Known rows, with every step that occurs:
padub-kizus-zudes-susam: [-2,-35,-12,2,2,0,31,-3,-1,-8,-35,23,1,-11,-3,27,-2,6,-2,9,24,-5]
fizudus-padub-susam-zudes-kizus: [7,15,8,0,-4,1,2,2,5,-20,15,-4,3,2,0,-2,23,-5,1,-8,-96,1]
fozer-fizudus-padub: [8,-6,33,-5,6,-3,-21,6,4,8,1,-16,2,22,-8,20,-1,6,-8,5,-15,-22]
fizudus-padub-susam-zudes-konurus: [6,24,10,0,2,8,-17,5,4,-20,6,-8,5,-16,3,-18,15,-5,0,-4,-94,2]
konurus-zudes-susam: [-4,6,2,6,6,12,0,-8,1,-11,6,0,8,15,-7,8,-5,-2,-6,-16,41,-14]
zudes-kizus-padub-fizudus: [-3,-14,-10,2,-10,-13,15,-8,-6,17,-7,3,0,40,-2,-16,-18,-2,10,3,59,16]
padub-susam-zudes-kizus: [-2,19,-18,0,-3,-2,7,-4,7,-14,18,8,3,-11,5,-6,5,-6,5,-22,-29,-5]
fizudus-padub: [4,0,31,-2,3,1,-16,8,-2,5,6,-20,0,5,-4,12,10,5,-4,11,-74,8]
susam-padub-kizus-zudes: [-7,-21,-23,-2,-3,-6,18,2,-2,14,-4,11,-9,-35,5,21,-2,8,-2,9,-14,9]
fizudus-padub-kizus-zudes: [6,-35,17,0,-1,-1,18,8,-5,0,-26,3,-1,-22,-6,16,17,8,-7,24,-39,10]
fozer-fizudus-padub-kizus-zudes: [10,-34,20,-3,2,-5,10,6,0,3,-27,4,1,-2,-9,24,5,9,-10,16,17,-21]
kizus-zudes: [-5,-9,-4,-2,1,-4,12,4,0,4,-14,9,-3,-8,3,10,-9,5,0,26,26,6]
zudes-susam-padub-fizudus: [-7,15,-12,0,3,1,-14,-7,2,3,16,-13,-3,47,0,33,-7,0,6,-13,-19,9]
fizudus-padub-kizus-zudes-susam: [7,-34,15,2,1,4,23,3,-3,-14,-32,9,1,0,-8,27,16,6,-5,20,-48,1]
konurus-padub: [-4,14,5,0,2,0,-20,0,-3,17,15,-8,-5,-11,1,-5,-2,1,-2,-8,58,5]
konurus-padub-fizudus: [-3,17,3,2,1,-1,-24,-2,-6,22,14,-22,-4,18,-3,-4,3,0,0,-10,102,18]
zudes-kizus: [-4,-7,0,1,-4,-4,15,-7,-3,6,13,-3,-2,19,1,-19,-3,0,3,-10,-5,1]
kizus-zudes-konurus: [-5,-6,-9,2,1,5,15,0,-4,-2,-22,12,-3,-6,8,-35,-13,0,3,24,28,5]
susam-padub: [-8,13,-8,-4,1,-4,-16,2,2,19,27,-11,-8,-9,6,18,-9,4,1,-5,-51,9]
zudes-konurus-padub: [-4,17,2,4,2,10,-16,-5,-8,9,6,-6,-4,-9,5,-54,-6,-3,1,-10,53,3]
fizudus-padub-kizus-zudes-konurus: [6,-33,13,3,-1,6,21,4,-9,-5,-31,4,-1,-20,-3,-21,13,5,-4,23,-37,8]
susam-zudes: [-4,2,-8,-5,6,4,-11,4,5,-3,22,-11,4,0,7,14,-7,-5,2,-6,-23,4]

Rows:
[6,-27,25,-2,2,-1,-1,7,-5,7,-8,-13,2,-20,-8,16,17,8,-7,3,-65,6] -> fizudus-padub-kizus
[10,17,17,-5,5,-3,-23,7,11,-10,6,-7,6,2,-4,26,8,0,-5,-7,-34,-26] -> fozer-fizudus-padub-susam-zudes
[-3,22,-13,5,-3,4,6,-3,-3,-5,-22,22,-7,-31,7,-45,-1,-1,2,11,73,1] -> kizus-zudes-konurus-padub-susam
[10,11,11,-2,-1,-3,-3,0,9,-15,10,-2,4,20,-4,5,11,-3,-3,-14,-34,-29] -> fozer-fizudus-padub-susam-zudes-kizus
[-2,13,-20,-4,-2,-10,-12,3,7,1,-6,20,6,-33,5,19,-20,-3,7,2,1,0] -> kizus-padub-susam-zudes
[-8,14,-11,-3,0,-5,-21,0,-1,24,26,-26,-7,19,2,17,-4,3,3,-7,-6,23] -> susam-padub-fizudus
[10,-32,18,0,4,0,15,1,3,-11,-34,11,4,20,-11,35,4,7,-8,12,6,-30] -> fozer-fizudus-padub-kizus-zudes-susam
[6,20,14,-3,2,2,-19,8,7,-15,11,-9,5,-17,-1,17,19,-1,-2,-2,-94,3] -> fizudus-padub-susam-zudes
[-3,-10,-24,0,-7,-5,14,-5,0,1,10,-1,4,43,3,-10,-16,-12,11,-4,35,16] -> susam-zudes-kizus-padub-fizudus
[-7,4,-21,1,0,1,16,-2,5,-9,-7,17,-7,18,5,30,-11,2,5,16,-21,1] -> kizus-zudes-susam-padub
[-4,0,-1,7,-4,5,21,-10,-5,0,19,-3,4,11,-5,-32,0,-2,-5,-18,52,-5] -> konurus-zudes-kizus
[-4,7,-11,6,-2,6,6,-3,-9,5,-18,2,-6,14,5,-47,-5,-4,4,16,115,18] -> kizus-zudes-konurus-padub-fizudus
[-4,19,-13,2,3,15,-13,-2,-2,-6,21,-8,0,-1,10,-43,-6,-13,4,-14,29,4] -> susam-zudes-konurus-padub
[10,19,14,-3,5,5,-21,3,7,-15,1,-5,6,3,-1,-10,3,-3,-3,-9,-34,-29] -> fozer-fizudus-padub-susam-zudes-konurus
[-2,1,-12,1,-11,-16,14,-7,0,6,-11,25,0,-9,1,-14,-14,1,8,-3,14,-2] -> zudes-kizus-padub-susam
[-2,36,-12,0,1,2,-22,1,5,-3,20,2,-1,-32,4,1,7,-5,0,-21,36,-2] -> konurus-padub-susam-zudes
[-4,-10,-21,-1,-6,-4,18,-4,2,-2,11,11,4,19,7,-10,-19,-11,10,-3,-1,5] -> susam-zudes-kizus-padub
[-2,-11,2,1,1,0,-6,-1,-8,19,2,-2,-3,-35,-3,-1,5,4,-6,-16,66,2] -> konurus-padub-kizus
